What can hang from each mark:
T: E N W
Q: E L S
B: N
S: B H T
D: L N
N: D T
L: D
E: Q
W: H T

Each row was made from one small tree. The marks that hang from a mark follow it in brackets, in alphabetical order. Every link used is in the known rows. Write each row's tree.
Known rows:
B{N{D{L} T{E W{H}}}}: [ -2.9 -21.4  -0.8 -27.4 -18.6 -52.1 -38.2   2.2  -4.8   8.8  32.7 -10.7
 -17.8   2.9  -4.7  32.7   8.2 -42.6  -8.9   0.3   8.2 -14.3 -37.1  -8.6]
S{B{N} T{E W{H}}}: [-14.5  -4.7  48.0 -18.5  -5.6 -54.5   5.0  41.2 -15.4  37.7   6.4  41.2
   5.1  27.9  22.2  59.7  58.4 -21.0 -15.5   8.0   6.3   1.3 -62.2 -39.5]
L{D{N{T{E W{H}}}}}: [-25.2  16.2  -0.3   1.7   1.1 -60.3  -2.2  14.2  -1.0  27.5  15.0   6.9
  18.9  12.3 -16.8  40.5  34.7 -10.6  14.4  -3.4  28.3  -5.5 -45.1  13.5]
L{D{N{T{E{Q{S}}}}}}: [ -6.8   7.1  19.7 -15.5  -6.4 -18.7  29.3  14.0   8.4   3.3   7.9   5.2
  -5.8  37.7 -22.2   5.7  -8.7  -7.9  42.4 -16.1  18.4  20.9  13.8  11.9]
Q{E L{D{N}} S{B T}}: [  9.6  31.3  55.2  20.9 -17.6 -22.9  55.8  39.2  -2.6  26.7  -4.4  19.6
 -12.0  15.1 -28.0  43.4  -8.0  34.6  48.0   0.1  21.7  51.3  25.8  14.7]
T{E{Q} N{D} W{H}}: [-18.6 -19.2   5.9 -56.6  -5.7 -42.7 -16.1  15.9  -0.9  19.1 -17.7  -2.9
 -19.7  -7.9  17.8  19.6  24.3 -59.8  14.9  -2.9   5.7 -13.0 -37.8 -26.1]
B{N{D{L} T{E W}}}: [ -0.1 -19.9  -7.9 -22.1 -22.1 -31.6 -43.9  -6.9 -11.7  -3.2  39.6 -15.7
 -20.5  10.4 -13.6  22.9  -5.9 -43.2   7.9  -8.8   4.5 -15.2   2.2  -6.1]
L{D{N{T{E W}}}}: [-22.7  17.2  -6.9   7.1  -1.5 -39.4  -8.2   5.7  -7.9  15.4  21.9   2.0
  16.2  19.4 -25.9  31.0  20.1 -11.3  31.4 -12.6  24.5  -5.9  -6.1  15.3]
B{N{D{L} T{E{Q} W{H}}}}: [ -8.8 -24.2   6.5 -54.0 -28.3 -35.4 -26.7   9.1  -5.1   3.2  27.0   0.4
 -24.5   6.1  -1.1  16.8  -5.8 -59.0   0.7  -7.2   6.0  -6.2 -37.2  -9.4]
S{T{E N}}: [  6.2 -10.4  32.3 -13.8  -2.2 -46.0  -8.0  11.4   3.8   9.2   4.3   1.7
  -5.1  49.8   3.3  44.8  15.1 -21.5  18.0 -13.5  15.5 -20.6  19.9 -30.8]
N{T{W{H}}}: [-25.4  -6.4  -5.2 -21.2   1.4 -39.4 -10.1  32.6  -8.2  33.9  15.8  21.7
  30.3   7.5  15.3  15.9  27.4  -7.4 -24.9   3.9  21.6 -27.2 -74.6   8.0]
Q{E}: [ -3.4   0.9   0.5   4.5 -11.6  -5.1   9.4  20.6  14.2   6.5  -7.0 -11.7
 -12.4  18.7 -21.0   9.5  -7.9   0.0  -1.1 -15.0  -7.9   4.2  11.1  -2.8]
D{L N{T{E{Q} W{H}}}}: [-29.3 -13.9   1.9 -48.4 -12.2 -39.9   4.7  30.7   1.1  -0.6  25.7   2.8
   4.9  21.7  -5.6   8.5  -2.5 -34.3  -7.4  -4.6  26.0 -11.1 -44.8  16.6]
S{H}: [  6.2  -6.1  18.4  -3.8  -1.9  -5.6   3.7   9.1   8.7  10.4 -15.9   0.6
   6.7  -7.8  11.0  13.0   8.6   5.7 -20.7  -1.5   5.4  10.4 -26.8  -4.1]
S{B{N{D{L}}} H T{E{Q}}}: [ 18.2 -15.4  72.0 -26.4 -31.2 -11.8  -3.4   6.3   2.9   0.8  -9.5   6.3
 -38.5  10.5   6.1  48.0  -9.5 -45.5   8.9  -9.9  -3.2  39.3  -1.6 -38.1]
Q{E S{B}}: [ -4.0  -0.6  21.5  -1.6  -0.9  -5.6  42.1  50.2  11.3  21.1 -22.6   2.2
  -6.6  13.8  -2.0  10.2   3.6  14.4  -7.0   0.7 -10.3  24.3  -8.1  -9.6]
N{D{L} T{E{Q} W{H}}}: [-30.3 -28.4  -7.8 -56.8 -25.8 -29.9 -26.7  29.0   1.2   1.9   6.8  -8.2
 -21.5  -0.4  -0.2   9.6 -15.8 -56.5  -8.8  -7.3   7.5 -15.5 -44.8   6.8]
L{D{N}}: [  8.1  35.1   8.1  30.1   4.0  -8.3   9.4 -28.3  -4.1   5.7  12.3  -4.2
   1.8 -11.7 -25.9  13.6   4.8  10.6  43.9   0.1  16.7  25.3  21.7  16.6]
T{E{Q} N{D{L}} W}: [ -8.9 -23.6  -8.2 -63.9 -20.0 -18.7 -24.9   4.5  -9.4 -10.1   3.8 -23.3
 -33.1 -13.1   2.0   2.3 -19.4 -63.6  27.9  -7.2   4.8 -11.6  16.0  -7.7]
T{E N W}: [-13.0 -14.6  -7.7 -35.2   4.5 -41.6  -9.8  19.6  -7.1   9.1   0.2  -3.1
   5.7  10.2  11.0  20.0  27.2 -27.9   7.4  -3.0  10.1 -27.7  -6.0 -17.8]
B{N{T}}: [ 19.3   2.3  14.2   6.4  -2.3 -19.9  -6.6 -15.5  -2.1   7.3  32.8  15.5
  15.4  28.5  -4.2  17.0   6.6  -4.1  10.6  -7.3   9.8  -6.8  -1.4 -12.5]
W{H T{E{Q{L}} N{D}}}: [  1.0 -12.5  23.0 -53.1 -28.1 -49.5   4.8   7.6   2.1   4.4 -20.2  -0.9
 -30.6   9.5  -3.5  33.1  -8.9 -53.5  27.9  -2.0  10.3  -4.9  -1.3 -35.3]

Which tree is each row?
[-36.8 -22.4  -1.1 -44.4 -15.3 -33.2 -24.4  30.7   2.4  19.4  -8.7   6.6
 -11.2  12.0   7.1  16.7  13.3 -53.4  -4.8 -12.8   3.8 -17.1 -59.2  -9.7] | N{D T{E{Q} W{H}}}
[-28.5 -25.4  -9.6 -48.4 -30.3 -12.2 -19.3  26.0  -5.9  -8.7  -9.0   7.9
 -20.6  -0.7  -4.2   6.3 -22.9 -44.8  20.6 -16.9   2.3 -10.6  -8.6   6.9] | N{D T{E{Q{L}} W}}
[ 19.4 -26.4  31.6 -30.9 -14.3 -39.5 -18.4  11.5  -1.5   5.3  16.4 -27.1
 -41.9  30.5   0.5  30.7 -15.4 -26.2  21.2  -3.1  17.5  -6.0  36.0 -16.3] | Q{S{T{E N{D{L}}}}}
[-11.7 -10.7 -19.0 -17.2 -15.9 -12.3 -44.1   2.7 -16.4   8.2  32.2 -14.7
  -2.7 -12.3  -6.1   4.1 -18.9 -27.2   3.1  -0.9  15.7 -19.8 -13.4  19.8] | N{D{L} T{W}}
[ -2.0  -9.0  59.9  -6.3 -13.6 -36.6 -22.2  22.5 -13.7  38.9  -8.3  20.7
 -12.0  13.1  18.7  68.7  49.5 -31.3  -4.8  -4.5   2.6  17.4 -42.6 -48.0] | S{B{N{D}} H T{E W}}
[ -8.3  22.1  17.9 -20.4 -32.7 -16.1  32.4   0.8  -8.9 -11.1  -0.7   8.8
 -19.5  18.7 -40.4  20.0 -24.2 -20.7  54.1 -10.5  15.8  26.1  40.0   1.7] | W{T{E{Q{L{D{N}}}}}}
[-16.3 -14.0  24.4 -53.1 -18.6 -41.7  28.5  43.2  -5.6   5.8  -7.7  50.0
  10.9   0.6  19.1  30.3  15.3 -30.6   0.1   3.9   4.4   4.8 -60.2 -16.2] | S{B{N{T{E{Q{L}} W{H}}}}}
[ -2.3 -20.7 -15.7 -37.1 -10.3 -35.1 -36.4  -1.8  -9.1  -4.7  10.3 -34.6
 -25.9 -17.0  -2.0  18.2  -4.7 -46.6  17.6   0.0   7.0 -20.0  15.9  -7.7] | T{E N{D{L}} W}
[ -7.5 -32.5   4.8 -76.5 -17.7 -22.6   6.0  33.1 -11.9  -0.4 -15.3   1.1
 -34.2 -12.1  16.1  -3.0 -10.6 -36.5  32.7  -0.4   7.3   0.0   5.5  -6.1] | T{E{Q{L S}} N{D} W}
[  8.3 -10.6  10.8 -29.1 -17.8 -62.0 -20.3  -5.8   2.2   9.7   8.1 -34.0
 -26.8  13.6 -13.0  42.8  -2.6 -49.9   5.1   5.8  13.8 -18.0   2.4 -32.5] | W{H T{E N{D{L}}}}
[ 28.4   6.4  46.1  19.2   0.5  -8.8  -4.3 -21.4   2.2  20.5 -18.3   5.3
  -6.2 -29.3  13.3  38.9  26.8 -10.2   4.9   7.3  -7.1  38.3 -24.0 -36.3] | S{B{N{D}} H}
[ 22.0 -22.2  68.6 -21.8  -9.3 -49.8  15.5  35.4   8.1  21.4 -39.2   6.6
 -20.5   2.1  25.8  62.5  12.1  -7.1  14.1   5.0  16.4  22.5  -6.5 -33.3] | Q{L S{B H T{E N{D}}}}
[-16.5  29.2   2.5   8.9   5.3 -47.2  -1.4   4.1 -11.6  40.1  27.7  17.6
  32.5  -3.9 -10.1  29.3  31.6   3.3  19.3   4.8  38.3  -2.0 -53.1  24.1] | L{D{N{T{W{H}}}}}
[ -9.7  -2.0  -4.2 -61.7 -23.5 -26.2  15.9  19.7 -12.7  -7.8 -15.2  14.7
 -10.6 -24.2  -2.0  10.7 -14.2 -31.9  52.8  -6.0  13.3   2.3  18.6   8.7] | T{E{Q{L{D}}} N W}
[  0.6  -5.0  -0.5   4.2  -4.1 -30.3  -3.2  -6.1  12.4 -22.3  29.2 -23.9
  -1.1  32.2 -28.0  17.6 -19.0 -11.9   7.3 -10.2  18.4  -7.9  21.1  12.5] | D{L N{T{E}}}
[ -3.8 -31.3  26.6 -56.1 -12.7 -66.5 -21.5  41.2 -12.8  32.9  19.2 -11.4
 -29.7  16.9  18.9  36.6  15.1 -32.2  -3.9   9.5  27.8 -17.4 -29.9 -12.2] | Q{S{T{E N{D{L}} W{H}}}}
[ 16.8  23.8  45.1  15.3 -11.3 -19.7  66.7  35.5  14.5  21.2 -33.8   4.8
  -4.6 -25.9 -19.1  35.2  -3.9  41.2  24.0   5.3  14.7  66.8  -1.6  17.9] | Q{E L{D{N}} S{B H}}
[ -9.4  -2.8  10.5 -52.7 -33.1 -42.7  15.1  24.0  -7.8   5.7   8.0  38.5
  -3.8  -5.0  -5.4  26.2  -1.1 -28.0  26.4  -5.7  14.1   8.0 -34.5   7.8] | B{N{T{E{Q{L{D}}} W{H}}}}
[  8.1  -6.7  -7.5   2.2 -14.6  -7.3 -34.6 -18.4   2.2  -7.3  22.3 -25.4
 -12.7  -6.2 -15.6   6.4 -34.8 -20.4  10.9  -4.7   9.7  -8.2  12.9  13.5] | N{D{L} T}
[-13.2 -17.4   7.2 -37.3 -20.5 -18.8 -30.0   2.6 -10.3   7.8  18.2  10.7
 -16.8  25.9  -2.8  14.9   8.8 -56.8  22.3 -21.4  -2.1  -8.4 -12.5 -23.4] | B{N{D T{E{Q} W}}}
[ 29.7  -3.4   6.7   4.7 -16.3 -13.5 -34.3 -37.5  -3.9  -6.4  42.8 -16.3
 -16.0   1.0 -17.2  14.7 -24.8 -22.4  20.4  -4.0   8.0   0.7  20.8  -1.9] | B{N{D{L} T}}
[ 11.2  -1.7  24.7  19.4  -1.6 -29.8 -15.9 -17.4   7.9   3.4  -2.4   0.5
  -8.8  16.2  -7.4  46.1  18.0 -32.6  22.1  -8.2 -11.3   7.9   1.6 -39.8] | S{B{N{D T{E}}}}
[ 19.3 -18.3  50.4   0.5  -0.4 -35.6   3.9  14.3  14.8  23.3 -15.9   3.6
  -7.3  16.3  13.2  47.2  27.4 -12.7  -6.6  -2.3  -2.4  26.4 -31.5 -39.6] | Q{S{B{N{D T{E}}} H}}
[ 25.9   5.3  45.6  22.7   0.5 -23.1 -11.6 -18.1   6.5  26.9  -5.4  11.6
  12.4  -7.5   9.7  47.7  23.8 -12.6   5.7  -0.8   4.2  22.1 -33.4 -32.2] | S{B{N{D T}} H}
[  0.3   0.8  35.3 -24.1  -4.5 -52.7 -21.4  16.8 -21.6  41.1  12.4   7.7
   1.0 -19.4  24.5  49.5  22.1 -31.5   9.1  20.5  28.9  -8.6 -42.8 -15.9] | S{B T{N{D{L}} W{H}}}
[ 29.3  -1.0  60.7   0.0 -15.3 -14.3  13.4   8.4 -18.5  18.3   6.6  28.6
 -25.9  -0.3  12.3  33.8   2.8   6.7  29.8  13.1   6.1  36.0   7.7 -21.2] | Q{L S{B{N{D}} T}}
[-28.9   5.7  31.4 -42.1 -34.5 -11.8  23.9  52.0 -21.6   7.6 -22.9  45.3
 -10.4  -6.3   1.9  33.5  -6.9 -23.8  37.4  -5.2   7.7  21.6  -6.2   4.0] | S{B T{E{Q{L{D}}} W}}
[ -0.8 -11.2  46.6 -36.6  -0.6  10.1  48.0  46.0   5.7  19.7 -36.7  26.1
   6.3  -9.9  32.8  -2.7   6.1   3.5 -17.5   7.9   0.7  38.4 -46.2 -11.3] | E{Q{S{B H}}}
[-12.9 -14.1  33.4 -52.8 -20.1 -28.3 -16.8  25.2 -18.0  10.4   0.2   3.6
 -22.2   6.4  13.3  35.5  -4.4 -63.1  31.6  -4.3  12.5  -4.6   3.7 -25.5] | S{B T{E{Q} N{D{L}} W}}
